Known rows, with every step that occurs:
tofif donen: [-0.55 -3.11  3.00 -0.55  0.31 -0.84  1.85 -2.61  2.29 -2.57 -1.35  3.59
  3.57 -1.08  2.97  0.42 -2.10 -2.13  1.01 -3.54 -2.07 -2.14 -0.25  0.11
 -1.92 -0.76  2.24  0.03 -3.36  3.23 -0.58  1.61]
mefi veba kugak gasir dazekog netam: [ 1.02 -1.53  5.57  2.12 -1.22 -1.35 -2.14 -2.76  0.49 -2.71 -0.17  3.20
  3.71 -1.74  2.04  0.77 -1.94  1.83  0.55 -3.85 -4.54 -2.38 -2.18  0.31
 -1.31 -1.10  1.26 -0.26 -0.64 -1.37  2.75  0.98]
veba kugak gasir gagofop pupo: [ 0.10 -2.34  3.12  0.46 -0.70 -1.07 -3.49  0.51  3.93 -4.40 -0.18  0.41
  6.59 -1.03  1.97  1.87 -0.39  0.88 -2.28 -1.63 -2.40 -0.45  0.20  2.94
 -0.82 -1.20  0.07 -2.20 -2.13 -0.41  3.53  1.58]
kugak veba mefi sapo pupo gagofop gasir dazekog: [-0.21 -1.64  5.49 -1.65  1.73  0.44 -2.66 -2.67 -1.22 -3.18  1.49  2.74
  3.68  0.56 -0.01 -0.16  1.13  1.53 -1.81 -4.88  1.09 -0.78  0.03 -0.60
 -0.82 -1.33  0.47 -0.09 -1.81  1.03  3.77  3.17]
mefi sapo pupo gagofop: [ 0.20 -3.85  2.03 -0.71  1.18  1.34 -0.27 -2.10  0.34 -3.60  0.70  2.64
  3.66 -0.12  0.55 -0.76 -0.73  0.68 -1.33 -3.09 -0.66  0.83  2.05  0.37
 -0.44 -2.36  0.51 -0.59 -1.35  3.50  2.77  2.30]
veba mefi: [-0.08 -2.79  2.61 -1.60 -1.65 -0.88  0.72 -3.12  1.43 -2.76 -1.90  3.82
  2.68 -1.55  1.71 -0.08 -1.17 -1.92 -1.37 -4.40 -3.17 -0.98  1.91  1.59
 -2.56 -1.20  1.12  0.69 -1.88  2.46 -1.48  2.10]
pupo gagofop gasir: [-0.24 -5.39  3.09  0.38  0.16 -0.79 -1.23 -1.12  0.94 -2.86 -0.08  2.56
  4.54 -1.86  1.29  1.35  0.61 -0.45 -2.03 -2.16 -2.58  0.09  0.27  1.36
 -1.43 -0.73  1.54 -1.59 -2.90  0.96  3.32  2.85]
donen tofif: [ 0.89 -3.87  2.09  0.62 -1.36 -2.14  0.97 -2.09  2.93 -1.99 -1.85  2.43
  4.19 -3.21  0.39  0.28  0.28 -2.29 -0.71 -3.57 -2.95  0.97  1.57  1.71
  0.02 -1.90  1.68  0.22 -1.71  2.26 -0.29  0.30]
kugak veba mefi sapo pupo gagofop gasir dazekog netam: [-0.32 -0.88  6.04 -0.30  1.61  0.76 -2.90 -1.99 -1.75 -2.57  3.23  2.80
  3.29 -0.39 -0.39 -1.35  1.01  2.28 -2.17 -4.66  0.62 -1.38  0.73 -0.31
 -0.97 -2.03  0.33  0.11 -2.28 -0.32  2.82  3.14]
dazekog gasir kugak veba: [ 0.83 -3.41  3.55  1.61 -0.41 -0.95 -0.66 -3.97  2.68 -2.77 -4.45  1.23
  4.44 -1.52  2.20  2.50  1.38  1.41  0.10 -1.81 -1.64 -0.83 -0.05  1.83
 -2.05 -0.74  0.44  0.31 -1.57 -0.71  0.94  2.63]
gasir gagofop pupo: [ 0.63 -2.57  2.77 -0.29 -1.05 -0.89 -1.41 -0.67  4.65 -3.53  0.12  0.39
  5.84 -1.13  1.54  0.59  0.49 -0.18 -2.35 -2.43 -2.70 -0.38  2.05  1.24
 -1.76 -1.64  0.13 -1.40 -3.17  1.88  0.92  2.24]
gagofop pupo: [-0.08 -2.69  1.21 -0.44 -1.12 -1.17  0.44 -1.59  3.65 -3.56 -1.48  1.64
  4.84 -1.30  0.44  0.31 -1.43 -0.72 -0.32 -2.65 -3.37  0.15  2.20  0.69
 -2.42 -2.44  0.63 -1.22 -2.93  2.42  0.66  1.10]
kugak gasir gagofop: [ 0.67 -3.22  4.66  2.12 -0.60 -0.55 -1.20 -1.49  2.49 -2.37 -0.03  0.32
  5.57 -2.81  2.83  1.57  1.22  0.50 -3.07 -1.90 -1.48 -0.14 -1.11  1.65
 -0.11 -0.18  0.94  0.00 -1.36 -0.39  1.08  3.19]
kugak veba mefi sapo pupo: [ 0.03 -0.60  3.27 -2.89  1.52  1.33  0.32 -3.95  0.59 -3.05 -1.77  2.24
  2.25  0.38  1.13 -1.74 -0.59  0.98 -1.07 -4.90  0.22  0.14  1.66  0.38
 -1.38 -1.26 -0.42  2.19 -1.66  2.51  0.35  2.79]
veba mefi sapo pupo gagofop gasir dazekog netam donen: [-0.81 -2.32  5.45 -0.46  2.06  0.07 -1.76 -0.63 -3.95 -3.68  5.73  5.14
  2.53 -0.87 -1.23 -1.16 -0.04  0.94 -1.45 -3.90  0.83 -2.57  1.28  0.09
 -0.95 -2.66  2.30 -1.04 -3.09  2.02  1.58  1.57]
sapo pupo gagofop gasir kugak veba mefi: [ 0.56 -2.02  3.45 -1.64  1.72 -0.21 -3.75 -0.96  0.80 -4.17 -1.00  4.32
  5.06  0.05  1.06  1.32  0.58  1.74 -2.88 -2.44 -1.03 -0.97  2.14  1.63
 -1.57 -2.07 -1.11 -0.01 -1.95 -0.51  3.72  2.63]
veba kugak gasir gagofop pupo sapo: [ 0.29 -3.16  2.62 -0.20  0.44 -1.47 -2.98 -0.17  3.37 -3.84  0.89 -0.03
  6.47  0.31  2.04  2.04 -0.79  2.21 -3.22 -0.67 -1.76  0.48  0.45  3.02
 -0.29  0.13  0.85 -3.15 -2.37  0.98  5.08  1.42]
gasir gagofop: [ 1.06 -3.46  4.03  0.65 -1.30 -0.15 -0.25 -2.27  3.48 -2.73 -0.67  1.55
  4.49 -1.98  2.49  0.96  1.10 -0.80 -2.49 -2.80 -2.54 -1.03  0.87  1.58
 -1.20 -0.36  0.88 -0.47 -2.51  1.89  0.21  2.88]
netam dazekog: [ 0.80 -3.91  2.93  0.88 -2.53 -2.04  3.30 -3.38  1.83 -3.40 -0.81  2.71
  3.08 -2.16  0.06  0.97 -0.28 -0.67 -0.97 -3.65 -4.47 -1.22 -0.28  1.58
 -2.90 -0.51  2.22 -1.12 -0.97  3.87  0.59  0.81]
gagofop pupo sapo mefi veba kugak gasir dazekog: [ 1.18 -1.71  3.76 -1.93 -0.08 -2.77 -3.20 -4.43  0.02 -3.90  0.65  0.84
  4.27  2.36  1.74  0.27 -3.40  3.55  0.74 -3.88 -2.96 -0.39 -0.34 -0.06
 -1.55  0.55  0.08 -1.95 -0.08  2.79  5.66  1.06]
gagofop gasir kugak veba mefi sapo pupo: [-0.22 -1.25  3.82 -1.90  1.54 -0.07 -3.12 -3.85  0.51 -3.69 -1.86  1.80
  3.88  1.15  0.35  1.28  1.09  1.80 -1.02 -3.78  0.89 -0.29  1.60  0.10
 -1.33 -0.45 -0.99  1.18 -2.38  0.48  2.05  2.13]
veba mefi sapo: [-0.44 -3.22  2.89 -1.98 -1.24 -0.14  0.74 -4.28  0.10 -2.52 -1.91  2.11
  1.91 -0.07  1.82 -0.79 -0.71 -1.30 -0.95 -5.60 -1.25 -0.30  1.96  0.67
 -2.06 -0.41  0.91  1.01 -2.17  3.57 -1.12  2.21]
mefi sapo pupo gagofop gasir: [-0.56 -4.45  2.79 -0.71  2.03  0.28 -2.28 -1.81 -0.14 -3.61  1.98  1.74
  4.36 -0.25 -0.33  0.55  0.71  0.68 -1.63 -2.19  0.25  1.17  0.91  0.06
 -0.31 -1.19  0.92 -1.20 -2.26  1.99  4.25  2.80]
sapo pupo gagofop: [ 0.57 -3.55  1.77 -0.31  0.78  0.60 -0.19 -0.83  1.63 -3.79  0.43  4.31
  4.37 -1.69  0.40 -0.18 -1.08  0.07 -1.86 -1.87 -2.59  0.00  2.16  1.39
 -0.93 -3.06  0.71 -1.09 -1.15  2.27  2.54  2.14]
veba kugak: [-0.03 -3.42  2.33 -0.13 -1.69 -0.41  0.20 -2.68  2.71 -3.91 -3.25  3.81
  3.34 -1.08  1.43  1.40 -1.73 -1.53  0.27 -2.85 -4.13 -1.38  1.19  2.46
 -2.01 -0.98  1.38 -1.10 -2.36  2.44  1.63  0.64]

Rows:
[-0.52 -3.74  4.45  0.66  0.84  0.00 -2.11 -2.29 -0.70 -3.59  2.92  2.32
  4.74 -0.28 -1.34  1.40  0.99  0.57 -1.13 -3.11  0.22 -0.30 -0.04 -1.27
 -0.14 -1.48  1.58 -2.04 -1.76  2.02  4.23  2.21]	mefi sapo pupo gagofop gasir dazekog
[ 2.01 -2.35  3.08 -4.38  0.59 -1.64 -4.12 -3.96  2.66 -4.63  0.74  0.15
  4.03  3.54  3.44 -1.08 -2.17  2.98 -1.55 -3.81 -3.64 -0.40  2.47  1.86
 -1.91  1.28 -0.86 -1.73 -2.04  4.59  5.13  2.29]	gasir gagofop pupo sapo mefi veba kugak
[ 0.82 -2.47  2.08 -3.26  1.27 -2.29 -3.18 -3.80  0.64 -4.08 -0.31  0.18
  4.00  2.58  2.75 -0.75 -3.85  3.63 -0.16 -3.08 -3.15  1.02  0.66  1.46
 -1.53  0.97 -0.43 -1.19 -0.46  2.84  5.71  1.57]	gagofop pupo sapo mefi veba kugak gasir
[ 0.42 -2.56  2.93 -1.26  0.22 -1.60 -3.91 -1.90  1.96 -4.27  1.75 -0.93
  5.38  1.61  2.18  0.42 -1.34  2.64 -2.67 -1.84 -1.22  0.19  1.90  3.24
 -0.44  0.88 -0.56 -2.46 -1.47  2.35  4.82  2.10]	veba kugak gasir gagofop pupo sapo mefi
[ 0.78 -3.95  2.56  0.08  0.40 -1.82  2.41 -1.14  1.11 -2.42 -1.12  3.93
  3.27 -3.29  0.40 -0.14 -0.43 -1.87  0.12 -3.00 -1.91 -0.21  0.88  2.18
 -0.09 -2.24  2.71 -0.01 -2.59  3.55 -0.52 -0.76]	netam donen tofif
[ 0.83 -2.92  3.40 -0.66  0.19 -1.19 -1.81 -2.90  1.50 -3.39 -2.95  2.35
  3.99 -0.77  3.47  1.02 -2.18  1.45  0.10 -3.10 -4.18 -0.37 -2.25  1.56
 -1.34  0.05  0.94  0.34 -0.47  0.02  3.73  1.61]	mefi veba kugak gasir
[-0.02 -4.98  3.24  1.48 -2.39 -3.14  2.09 -3.83  1.43 -3.38  0.18  1.56
  3.40 -2.50 -0.14  1.57  1.20 -0.28 -0.95 -2.54 -3.48 -0.86 -1.60  2.58
 -3.06 -0.16  3.18 -0.99 -0.20  1.88  0.26  2.20]	netam dazekog gasir
[ 1.32 -1.97  5.63  0.50 -0.27 -1.66 -2.40 -5.43 -1.56 -2.48  1.83  1.86
  2.68  0.87  2.26 -0.63 -2.97  3.68  0.14 -4.09 -3.49 -1.60 -0.56  0.50
 -0.90  1.13  0.68 -0.76  0.01  1.57  3.99  1.64]	pupo sapo mefi veba kugak gasir dazekog netam
[-0.78 -2.33  5.08  0.06  0.19 -0.08 -3.30 -1.77 -2.10 -3.15  5.06  3.66
  3.33 -0.63 -1.38 -0.63  0.61  0.45 -2.33 -4.46 -0.03 -1.39  1.98 -0.44
 -0.97 -2.36  1.24 -0.85 -2.09  0.71  1.82  2.65]	veba mefi sapo pupo gagofop gasir dazekog netam
[ 0.61 -2.66  3.24 -0.58  0.56 -1.48 -2.61 -2.52  1.60 -2.92  2.70 -1.94
  5.56  0.49  2.13 -0.24 -0.41  2.82 -3.33 -1.94 -0.34  1.20  1.52  1.73
 -0.36  0.77 -0.53 -1.59 -1.21  2.37  3.12  3.18]	kugak gasir gagofop pupo sapo mefi
[ 1.67 -2.36  5.27 -1.24 -0.03 -0.90 -4.46 -4.12  1.27 -4.03 -0.43  0.38
  3.83  0.71  4.76 -0.10 -0.79  2.26 -1.38 -4.15 -2.96 -1.34 -1.01  2.14
 -0.87  1.46 -0.81  0.61  0.04  0.85  3.78  3.39]	sapo mefi veba kugak gasir gagofop
[ 0.22 -3.62  0.78 -1.20  0.00 -1.33  0.99 -2.22  2.87 -2.92 -0.54  1.35
  4.74 -0.21  0.42  0.51 -1.82  0.69 -1.24 -1.67 -2.86  1.24  2.40  0.84
 -1.85 -0.90  1.16 -2.20 -2.99  3.81  2.16  1.00]	gagofop pupo sapo
[-0.39 -2.81  5.45  3.26 -1.92 -1.38 -0.78 -2.62  0.76 -2.16  1.68  2.47
  4.11 -3.11 -0.89  1.82  0.85 -0.48 -0.30 -2.68 -2.93 -2.08 -0.27 -0.49
 -1.67 -0.99  2.13 -1.31 -3.27 -0.41  0.23  1.61]	gagofop gasir dazekog netam
[ 0.41 -3.07  1.13 -2.15  0.02 -1.53  0.04 -4.08  1.38 -3.27  0.29  0.54
  3.66  1.19  0.62 -0.97 -2.43  1.06 -0.66 -2.91 -2.18  0.86  3.76  0.85
 -2.00 -0.11 -0.04 -1.71 -2.07  5.29  1.88  1.62]	gagofop pupo sapo mefi
[-0.07 -3.98  5.37  3.07 -1.15 -0.93 -1.52 -1.08 -0.01 -2.31  2.81  3.37
  4.40 -3.03 -0.08  1.03  0.80  0.01 -1.64 -2.75 -2.94 -1.99  0.26  0.14
 -1.36 -1.77  2.01 -2.20 -2.95 -0.36  2.38  2.23]	pupo gagofop gasir dazekog netam
[ 1.55 -3.83  3.44 -3.32  1.15 -2.71 -4.01 -4.81  1.92 -3.28  2.78 -2.24
  4.32  2.07  3.12 -1.15  0.20  3.55 -2.29 -2.73 -1.76  1.11  1.03  1.39
 -1.92  1.35  0.32 -0.77 -0.97  2.42  3.00  4.70]	dazekog gasir gagofop pupo sapo mefi veba
[ 0.07 -2.75  4.66  3.15 -1.91 -1.35  0.60 -2.75  0.88 -2.13 -0.59  2.35
  4.89 -2.91  0.55  2.22 -0.17 -0.18 -0.23 -2.89 -2.12 -1.01 -1.89 -0.36
 -0.67 -1.13  2.00 -0.68 -0.59  0.14  0.76  1.56]	kugak gasir dazekog
[ 1.71 -1.23  6.11  0.84  0.27 -2.83 -2.06 -2.65 -2.13 -2.85  1.81  3.51
  2.42 -1.55  1.43 -1.64 -2.16  1.54  1.60 -5.05 -2.60 -2.29 -0.88  1.67
  0.24 -1.47  1.30  0.56 -0.03  1.45  2.02 -0.80]	sapo mefi veba kugak gasir dazekog netam donen tofif
[ 1.19 -3.22  3.28 -2.32  0.97 -1.53 -2.15 -5.48 -0.52 -3.28 -1.01  1.16
  2.62  1.85  3.70 -0.37 -3.06  3.20 -0.29 -3.49 -3.06  0.42 -0.59  1.75
 -0.88  2.25  0.32 -0.07  0.17  2.86  5.02  2.24]	pupo sapo mefi veba kugak gasir
[ 0.80 -3.37  3.65 -1.03  0.50 -1.22 -1.25 -3.32 -0.93 -4.54  0.47  2.20
  3.43  0.79  0.37  0.10  1.61  3.00 -2.48 -4.14 -0.05 -1.01  0.82  2.57
 -2.45 -1.65  0.04 -0.12  0.95  1.81  3.01  2.75]	netam dazekog gasir kugak veba mefi sapo pupo gagofop
[ 1.21 -2.69  3.36 -2.77 -0.75 -0.84 -1.92 -5.73  0.98 -4.38 -2.96  2.77
  1.73  1.58  3.40 -0.91 -2.94  0.56  1.29 -5.24 -4.77 -1.55  1.07  1.34
 -2.57  0.52 -0.41  0.57 -0.81  3.83  2.52  1.89]	sapo mefi veba kugak
[ 0.37 -4.74  2.55  1.94 -1.76 -1.98 -1.00 -3.72  2.27 -3.20 -2.64  1.97
  4.57 -1.76  1.11  3.06  0.97 -0.12 -0.20 -1.47 -2.36 -0.85  0.92  1.80
 -2.11 -1.16  1.31 -0.82 -1.23  0.26 -0.15  2.14]	dazekog gasir kugak
[-0.98 -3.68  2.75 -2.88  1.57 -0.15 -2.98 -1.75 -1.06 -3.81  2.21  2.84
  3.52  0.41  0.03 -0.40  0.43  0.08 -2.75 -3.72  0.37  0.65  1.93  0.74
 -0.95 -1.22  0.81 -0.17 -1.90  1.87  2.89  3.17]	veba mefi sapo pupo gagofop gasir
[ 1.53 -3.47  3.21 -3.83  0.84 -2.65 -5.46 -4.47  2.27 -4.55  1.57 -1.18
  4.06  3.23  3.24 -0.42 -0.76  3.30 -1.56 -2.59 -2.48  0.04  1.23  2.86
 -2.15  1.63  0.28 -1.66 -1.27  2.53  4.77  3.57]	dazekog gasir gagofop pupo sapo mefi veba kugak
[ 1.59 -2.77  1.74 -3.96  0.99 -2.01 -1.10 -5.16  1.21 -3.21 -0.10  0.08
  3.21  2.39  2.27 -1.96 -2.97  2.73 -0.19 -3.92 -3.44  1.08  2.23 -0.25
 -2.51  0.36 -0.34 -0.51 -1.40  4.95  3.01  2.33]	gagofop pupo sapo mefi veba
[ 0.85 -3.29  3.06  1.53  0.26 -1.51  2.21 -0.41  0.58 -2.02  0.68  4.04
  2.86 -4.25  0.12 -1.18 -0.45 -1.30 -0.12 -2.97 -2.39 -0.70  1.79  2.53
  0.01 -3.06  2.32  0.34 -3.14  2.37 -1.45 -0.93]	dazekog netam donen tofif
[ 0.56 -3.27  2.83  0.26  0.72 -1.49 -1.66 -0.63  3.01 -2.70  1.93 -1.11
  6.72 -0.88  2.00  1.35  0.22  2.58 -3.92 -0.66 -0.91  1.43  0.34  1.47
 -0.13  0.04  0.76 -2.14 -2.24  0.85  3.44  2.51]	kugak gasir gagofop pupo sapo
[-0.32 -3.89  2.74 -1.80  0.93 -0.51 -4.30 -1.86 -0.79 -4.42  0.92  3.29
  4.42  1.20  0.11  1.47  0.65  0.61 -2.49 -3.27  0.15 -0.31  3.03  0.63
 -0.97 -1.57 -0.24 -0.85 -1.82  1.54  3.13  2.07]	veba mefi sapo pupo gagofop gasir kugak
[-0.78 -2.93  4.62 -1.47  0.27 -0.44 -2.91 -2.29 -1.66 -3.65  3.22  3.42
  3.85  0.31 -0.89  0.59  0.65 -0.04 -1.96 -4.48  0.44 -0.82  1.09 -0.73
 -0.90 -1.64  1.44 -1.20 -1.61  1.90  2.80  2.61]	veba mefi sapo pupo gagofop gasir dazekog
[ 0.55 -3.31  4.15 -0.89  0.52 -0.61 -2.78 -1.54  0.73 -3.21 -2.94  3.48
  4.38 -0.21  2.73  1.61  1.00  1.06 -2.55 -3.62 -1.91 -1.34  1.32  1.89
 -2.21 -0.87 -0.83 -0.24 -2.72 -0.25  3.27  2.67]	pupo gagofop gasir kugak veba mefi
[-0.39 -3.20  2.84  1.30 -0.96 -0.78 -0.78 -1.79  1.67 -3.55 -2.64  2.75
  4.29 -1.90  1.79  2.14 -1.50 -0.23 -0.47 -2.00 -3.01 -0.60 -0.94  2.72
 -0.83 -0.56  1.35 -0.76 -1.15  0.18  2.56  1.02]	veba kugak gasir
[ 0.32 -1.85  3.17 -3.00  2.28  1.83 -0.61 -2.35 -0.38 -3.16 -0.76  2.93
  2.50  0.69  1.99 -2.45 -0.58  1.56 -2.17 -4.98  0.17  0.13  2.14  1.13
 -1.09 -2.10 -0.74  1.34 -1.14  2.54  2.44  3.33]	kugak veba mefi sapo pupo gagofop
[ 0.38 -2.95  3.29 -1.47  1.62  0.37 -3.08 -2.86 -0.26 -3.68 -1.17  2.24
  3.75  0.95  1.81 -0.02  1.05  2.53 -1.90 -3.40  1.13 -0.12  1.99  1.97
 -1.42 -2.16 -0.70  0.77 -0.27  0.39  2.44  3.69]	dazekog gasir kugak veba mefi sapo pupo gagofop
[-0.06 -3.37  4.10  0.99  0.15 -0.69 -2.21 -1.15  0.54 -3.84  2.76  4.13
  5.46 -1.69 -1.33  2.07  0.50 -0.01 -1.49 -1.77 -1.68 -0.99  0.19 -0.34
 -0.71 -2.25  1.73 -2.40 -1.69  0.68  3.88  2.20]	sapo pupo gagofop gasir dazekog
